In the rows, 128 means zero.
Known rows, with every step that occurs:
zeti -> bekefel: [130 133 155 144 115 121 159 136 126 132 109 108 108 107 135 103 147 176
 135 187 140 138]
desizo -> midape: [128 109 134 144 131 128 153 135 140 112 130 137 113 122 136 109 118 161
 128 139 134 136]
lizad -> desizo: [123 104 124 162 132 145 144 143 126 135 115 108 124 141 145 112 127 155
 134 141 152 135]
kuveg -> bekefel -> desizo: [119 123 146 137 144 143 158 152 126 129 125 117 126 136 147 112 149 164
 127 137 128 113]
lezu -> kuveg -> bekefel -> desizo -> seko: [124 141 133 126 166 154 158 153 123 114 144 121 117 112 141 113 141 145
 129 108 141  99]
desizo -> midape -> lizad -> bekefel -> kuveg: [113  86 142 130  37 129 143 144 142 127  94 159 108 141 110 109  97 123
 128 150 123 133]
lizad -> bekefel: [130 128 144 131 103 140 159 145 129 150 108 115 114 120 124 103 140 152
 137 194 129 142]
kuveg -> bekefel -> desizo -> seko -> lizad: [113  99 151 113  67 159 153 160 139 107 132 133 134 128 148 101 149 125
 120 136 104  95]
desizo -> seko -> lizad: [123 107 155 129  51 119 150 153 129 106 130 132 125 119 138  97 129 124
 120 150 117 121]
desizo -> midape -> lizad -> lezu: [121 108 136 117 118 125 152 121 137 123 102 146 127 144 131 105 101 127
 135 138 123 128]
seko -> desizo: [122 135 141 181 117 142 166 151 138 104 121 103 124 156 143 123 119 161
 129 133 133 133]
povolu -> desizo -> midape -> lizad: [110  89 140 136  84 131 162 151 140  86 121 138 126 144 135 109 106 119
 133 120 152 118]
seko -> lizad -> lezu: [119 138 141  97  58 104 141 128 112 125 102 122 135 125 126 103 110 147
 129 167 120 133]
lizad -> lezu -> kuveg -> bekefel -> desizo: [122 175 118  93 175 137 150 130 108 132 117 111 126 117 130 119 121 169
 138 124 144 111]
lezu -> kuveg -> bekefel -> desizo -> midape -> lizad: [115 104 133 148 138 151 147 137 131 100 115 156 117 135 126 117 113 144
 133  91 144 114]
midape -> lizad -> lezu -> kuveg: [124 154 138 127 129  90 146 123  96 128  96 126 123 132 116 111  95 136
 138 129 156 135]
zeti -> somup: [125 127 160 127 157 123 147 143 115  96 126 102 110 125 134 108 154 164
 135 127 141 132]
seko -> lizad: [120 114 156 141  42  98 141 144 114 110 113 129 125 126 128 104 121 152
 122 156 130 140]
midape -> lizad: [122 102 163 172 102  94 154 145 114 124 103 132 123 152 133 105 124 132
 127 139 139 137]
povolu -> lezu -> lizad -> desizo: [112 145 130 125 126 132 155 130  96 118 112 114 117 128 124 123 138 117
 142 115 152 130]
lezu -> lizad: [125 143 162 145 120  97 140 148  83 112 110 116 108 127 121 113 145 147
 134 126 137 131]
kuveg -> bekefel -> desizo -> midape -> lizad: [112  76 146 147 122 160 154 145 149 110 114 154 127 153 142 109 130 132
 128 113 119 108]
kuveg -> bekefel -> desizo -> midape: [119 103 130 127 149 168 156 144 151 114 132 138 122 131 146 113 137 165
 128 123 121 110]
lezu -> kuveg -> bekefel: [133 162 135 141 179 125 155 120  95 128 122 133 114 115 125 113 128 175
 131 148 162 136]

Rows:
[119 151 116 133 162 186 161 104 140 103  98 150 130 158 125 126  88 138
 141 117 135 119]
seko -> desizo -> midape -> lizad -> lezu -> kuveg -> bekefel
[117 148 154 116  53 103 133 155  85 130  92 121  99 122 100 116 132 137
 133 150 128 130]
lezu -> lizad -> bekefel -> kuveg
[112 127 139  68  81 164 152 146 137 122 122 125 144 125 147 101 138 121
 127 145  94  88]
kuveg -> bekefel -> desizo -> seko -> lizad -> lezu
[127 166 130  72 117 145 148 114 106 122 120 141 133 104 124 103 118 130
 131 156 129 111]
desizo -> seko -> lizad -> lezu -> kuveg -> bekefel
[113 121 121 114 114 124 139 138 134 103 107 134 120 128 121 118  85 136
 139  84 140 114]
bekefel -> desizo -> midape -> lizad -> lezu -> kuveg
[125 188 129 110 178 117 181 105  98 127 133 140 118 103 119 120 124 151
 132 146 165 140]
povolu -> lezu -> kuveg -> bekefel
[121 132 142  86  64 123 149 138 127 121 120 125 136 118 136  97 119 118
 127 160 109 114]
desizo -> seko -> lizad -> lezu
[120  70 139 169 114 159 151 153 140 126 113 127 129 158 150 102 130  97
 132 124 139 114]
midape -> lizad -> desizo -> seko
[111 137 133  59  43 134 160 153 129  99 131 109 143 117 139 101 115 106
 133 154 128  98]
povolu -> desizo -> seko -> lizad -> lezu
[117  95 130 141 113 137 149 159 154 103 134 124 115 125 142 114 121 161
 129 106 126 118]
bekefel -> desizo -> midape
[115  91 142 190  95 160 162 143 162  86 109 140 124 174 138 121 100 132
 130 110 124 129]
seko -> desizo -> midape -> lizad
[114 145 127  82  61 121 136 154 122 101 126 112 127 102 127 109 103 129
 132 108 125 100]
bekefel -> desizo -> seko -> lizad -> lezu -> kuveg
[113 161 126  81  89 132 135 128 105 116 108 125 134 114 121 115 111 159
 134 133 132 112]
seko -> lizad -> lezu -> kuveg -> bekefel -> desizo
[111  93 153 125  31 127 144 176 142  97 134 118 127 124 144 102 132 124
 120 118 109 102]
bekefel -> desizo -> seko -> lizad
[111  87 157 145  54 139 153 172 141 137  93 117 121 148 126 105 133 122
 137 150 119 122]
midape -> lizad -> bekefel -> desizo
[113 111 143  81   4 167 162 170 144 107 126 116 131 111 127  96 134 102
 136 186 125 108]
povolu -> desizo -> seko -> lizad -> bekefel
[110 114 127  94  98 136 162 137 140 101 111 130 135 142 133 109  95 114
 140 130 142 111]
povolu -> desizo -> midape -> lizad -> lezu
[115 110 139 111  79 167 137 165 134 110 107 122 103 116 115 114 144 137
 146 125 109 114]
lezu -> lizad -> bekefel -> desizo -> midape
[121  82 148 162 106 120 152 137 139 109 111 153 117 146 132 106 111 133
 128 127 132 134]
desizo -> midape -> lizad
[116 126 140 113  82 149 144 153 120  98 134 135 124 109 132 108 131 135
 125 114 129 100]
lezu -> kuveg -> bekefel -> desizo -> seko -> lizad
[114  80 157 133  63 161 161 180 156 133 110 120 122 141 136  98 144  94
 136 145 106 103]
midape -> lizad -> bekefel -> desizo -> seko
[125  95 123 150 140 166 152 151 141 130 133 111 123 135 155 105 137 127
 131 134 139 115]
lizad -> desizo -> seko
[118 168 152  93  96 126 170 134  99 133 106 121 108 107 103 114 150 114
 145 171 129 139]
povolu -> lezu -> lizad -> bekefel
[121 156 104  85 177 161 147 120 131 118 124 132 122 110 129 119 109 168
 139 112 137 108]
lizad -> lezu -> kuveg -> bekefel -> desizo -> midape
[115  68 116 142  52 165 127 133 149 101 113 143 124 135 135 108 105 146
 131 135 133 132]
seko -> lizad -> desizo -> midape
[107 152 135  83  83 142 171 138 124  96 144 141 128  98 127 115 126 115
 126 114 133 104]
povolu -> lezu -> kuveg -> bekefel -> desizo -> seko -> lizad
[121 107 143 115  90 170 163 178 158 136 129 104 116 118 141 102 150 124
 136 156 107 105]
lizad -> bekefel -> desizo -> seko
[116  91 139 167  68 197 165 144 176 109  94 140 120 167 125 115 107 121
 141 154 112 133]
seko -> desizo -> midape -> lizad -> bekefel
[111 102 131 102 135 166 155 129 149 125 103 147 137 152 141 109 119 129
 136 122 109 102]
kuveg -> bekefel -> desizo -> midape -> lizad -> lezu
[112  96 159 116  21 144 147 168 152 101 120 111 119 101 142  97 149 137
 128 153 108 101]
zeti -> bekefel -> desizo -> seko -> lizad
[115 148 136 111 147 129 149 130 107 130  98 127 133 139 126 116 114 137
 138 115 142 109]
midape -> lizad -> lezu -> kuveg -> bekefel -> desizo
